What can hang from each mark:
q951: q330 q490
q490: q155 q529 q630 q650
q788: q617
q630: q490 q617
q617: q630 q788
q529: q330
q330: q155 q951
q650: q490
q155: q330 q490

Every row comes from one small tree of marks. Brackets hold a mark, then the marks that hang from it, in the order of their numbers. Every link used is in the known rows. Which tree was each row made from?
Known rows:
{q490 q155}: 8,15,-9,13,6,1,-21,7,-3,11,-19,1,-9,-5,14,19,-8,4,5,1,30,18,-18,-11,-3
{q617 q788}: 7,24,-25,28,-11,-6,-22,2,-1,13,-18,-7,-6,3,7,2,-14,-3,-3,-14,23,24,-17,-17,1
{q155 {q330 q951} q490}: 9,33,-27,17,-1,2,-16,2,-13,12,-5,5,-1,-15,3,-4,-12,3,-9,-18,-9,18,-13,-37,-4
{q155 {q490 q529}}: 20,16,-28,14,5,-3,-22,0,2,4,-8,5,-9,-8,13,-6,-1,9,-4,-1,15,19,-6,-30,-7
{q788 {q617 q630}}: 8,14,-26,41,-9,4,-25,-8,1,17,-11,-8,-5,2,11,17,-5,5,-7,-2,13,19,-17,-5,5
{q951 q490}: 13,21,-29,12,-6,-4,-27,-3,-4,15,-9,9,-16,2,13,4,-4,-7,8,-16,23,18,-8,-22,-10
{q330 q951}: 8,19,-17,19,-9,-13,-20,3,-10,1,-15,-8,-8,-8,5,15,-14,-3,-4,-10,8,18,-16,-17,3
{q788 {q617 {q630 {q490 q155 q650}}}}: 9,21,-28,36,24,21,-18,9,5,6,-19,-1,11,8,20,26,-15,24,-11,15,17,6,-25,13,9
{q788 {q617 {q630 q490}}}: 15,20,-26,40,2,12,-19,-1,4,9,-3,-1,-4,3,5,12,-7,11,-11,4,10,13,-10,3,7
{q788 {q617 {q630 {q490 q650}}}}: 9,23,-37,40,12,15,-18,-2,7,5,-12,0,5,10,13,16,-13,18,-14,3,13,6,-19,5,11
{q788 q617}: 3,12,-21,33,-7,-1,-18,-10,2,14,-9,-1,-15,-2,12,18,-5,1,-3,-6,19,14,-12,-10,-8
{q529 {q330 q155}}: 0,20,-11,20,-2,-9,-20,-24,-15,13,-10,10,2,-5,0,10,-6,3,-7,-19,22,15,-11,-10,0
{q617 {q630 q490} q788}: 18,31,-29,34,-2,5,-22,10,0,5,-12,-6,4,9,0,-3,-17,7,-9,-3,12,23,-13,-4,16
{q630 q490 q617}: 19,12,-18,20,13,7,-8,-1,-3,6,-5,6,-20,-7,-5,12,-4,-2,-14,1,17,9,-7,3,5
{q330 q155}: 3,9,-16,22,-9,-11,-17,-14,-14,15,-12,4,-11,-4,7,18,-11,4,-5,-14,15,18,-10,-13,5
{q490 q650}: 3,18,-29,19,3,-3,-21,-3,3,9,-21,4,-5,5,15,15,-10,6,-1,-12,31,13,-24,-17,1
{q951 q330 {q490 q529 q630}}: 15,21,-27,20,18,-1,-13,-7,0,8,-23,3,-16,-3,2,-16,-5,-2,5,-9,-2,26,-10,-23,-30
{q617 {q630 {q490 q155}} q788}: 17,31,-21,28,12,12,-22,21,-2,6,-20,-7,10,5,8,7,-19,13,-7,10,16,22,-18,5,16
{q630 q490 {q617 q788}}: 17,22,-25,29,9,6,-8,4,-3,8,-11,-1,-12,-2,-5,4,-13,-4,-17,-1,14,14,-9,5,9
{q650 {q490 q155 q529 q630}}: 13,11,-23,11,35,-1,-6,16,7,5,-20,-12,-13,-13,-2,8,-4,14,15,8,12,17,-23,-17,-19
{q490 q155 {q529 q330} q650}: 11,25,-21,10,30,3,-22,-10,5,-2,-31,5,18,-2,13,14,-12,19,-3,4,32,10,-26,-9,-3
{q155 q330 {q490 q630 q650}}: -7,33,-34,18,24,16,-10,6,3,12,-16,6,-5,-5,11,-11,-15,10,-2,-16,6,8,-20,-38,-13
{q951 q330 {q490 q529 q650}}: 19,21,-41,19,14,-3,-22,-14,1,9,-27,15,1,6,12,-5,-6,8,-3,-16,8,24,-19,-22,-18
{q650 {q490 q630}}: 3,15,-26,20,14,-5,-10,12,5,13,-9,-8,-23,-8,-5,3,1,-1,15,-15,18,19,-20,-20,-20
{q529 {q330 {q951 {q490 q650}}}}: 5,39,-34,10,7,-7,-29,-8,-11,0,-21,10,15,2,14,6,-15,-1,-4,-23,14,9,-19,-17,-6

Which tree is each row?
5,29,-5,12,31,-2,-13,6,-5,-13,-29,-17,7,-16,3,7,-18,9,-1,11,3,12,-17,-8,-9  {q490 q155 {q529 {q330 q951}} q630}
3,26,-25,13,44,20,-3,-1,7,3,-32,-5,0,-8,5,8,-26,22,3,7,3,7,-28,-24,-7  {q490 {q155 q330} q529 q630 q650}
0,25,-12,20,-6,-18,-20,-18,-25,4,-15,0,11,-10,-1,15,-15,4,-12,-19,4,16,-12,-7,6  {q529 {q330 q155 q951}}
17,27,-10,9,19,-7,-21,-4,-10,-8,-24,-6,16,-15,4,14,-15,10,-5,8,9,16,-17,-9,-2  {q490 q155 {q529 {q330 q951}}}
3,16,-32,31,18,-1,-2,13,1,19,-17,-15,-20,-6,-13,1,-7,-8,4,-10,9,21,-25,-8,-11  {q650 {q490 {q630 {q617 q788}}}}
8,28,-15,14,31,8,-2,5,-5,-3,-26,-15,-2,-19,-4,8,-27,13,0,8,-20,12,-19,-23,-6  {q490 {q155 {q330 q951}} q529 q630}
-1,18,-21,33,10,4,-6,7,-1,13,-22,-17,-19,-5,-2,3,-18,-10,-6,-3,11,17,-18,-4,-1  {q490 {q630 {q617 q788}}}
15,33,-24,12,9,-9,-24,-5,-8,-7,-10,2,11,-15,7,-10,-5,7,-12,-5,4,17,-8,-25,-5  {q155 {q490 {q529 {q330 q951}}}}
4,14,-24,25,30,4,-2,23,-2,20,-23,-17,-14,-9,-5,12,-10,-2,5,2,13,20,-29,0,-12  {q650 {q490 q155 {q630 {q617 q788}}}}
10,24,-28,15,30,-5,-11,-5,7,2,-13,-5,-7,-11,-15,-9,2,7,11,-11,16,18,-19,-20,-22  {q650 {q490 {q529 q330} q630}}
21,22,-14,19,14,13,-22,16,-2,4,-15,1,2,1,8,14,-11,15,-3,13,20,17,-16,4,13  {q617 {q630 {q490 q155}}}
-7,17,-17,21,7,-3,-12,6,-12,12,-8,-2,-15,-7,15,-1,-9,5,-4,-10,9,13,-6,-21,-7  {q330 {q155 {q490 q630}}}
19,21,-43,40,21,13,-14,-9,10,-2,-17,-3,8,8,10,11,-14,28,-15,12,4,6,-17,1,13  {q788 {q617 {q630 {q490 q529 q650}}}}
1,26,-16,26,29,21,1,7,-5,21,-26,-13,-9,-11,-7,6,-26,-3,-6,3,-1,16,-23,-8,-5  {q490 {q155 q330} {q630 {q617 q788}}}
14,10,-27,18,3,-10,-16,-12,-11,9,-9,7,-5,-7,13,2,-5,16,-11,-5,4,17,-2,-25,1  {q330 {q155 {q490 q529}}}
9,21,-32,28,22,5,-7,10,1,6,-20,-15,-13,-8,5,-14,-12,0,-12,7,0,16,-9,-16,-5  {q155 {q490 q529 {q630 {q617 q788}}}}
16,20,-16,24,21,13,-8,15,-4,9,-19,-3,-6,-4,3,14,-16,2,-14,11,18,14,-14,12,8  {q630 {q490 q155} {q617 q788}}
-2,31,-22,18,15,14,-10,5,-1,15,-6,3,-15,-14,2,-15,-9,2,1,-14,2,15,-11,-38,-15  {q155 q330 {q490 q630}}
19,22,-20,11,23,11,-11,-10,0,11,-20,2,-2,-14,-2,11,-15,15,2,4,4,18,-17,-25,-4  {q490 {q155 q330} q529}
23,10,-27,9,23,-6,-12,6,4,9,-16,-3,-7,-10,1,14,0,16,11,3,19,22,-23,-17,-13  {q650 {q490 q155 q529}}
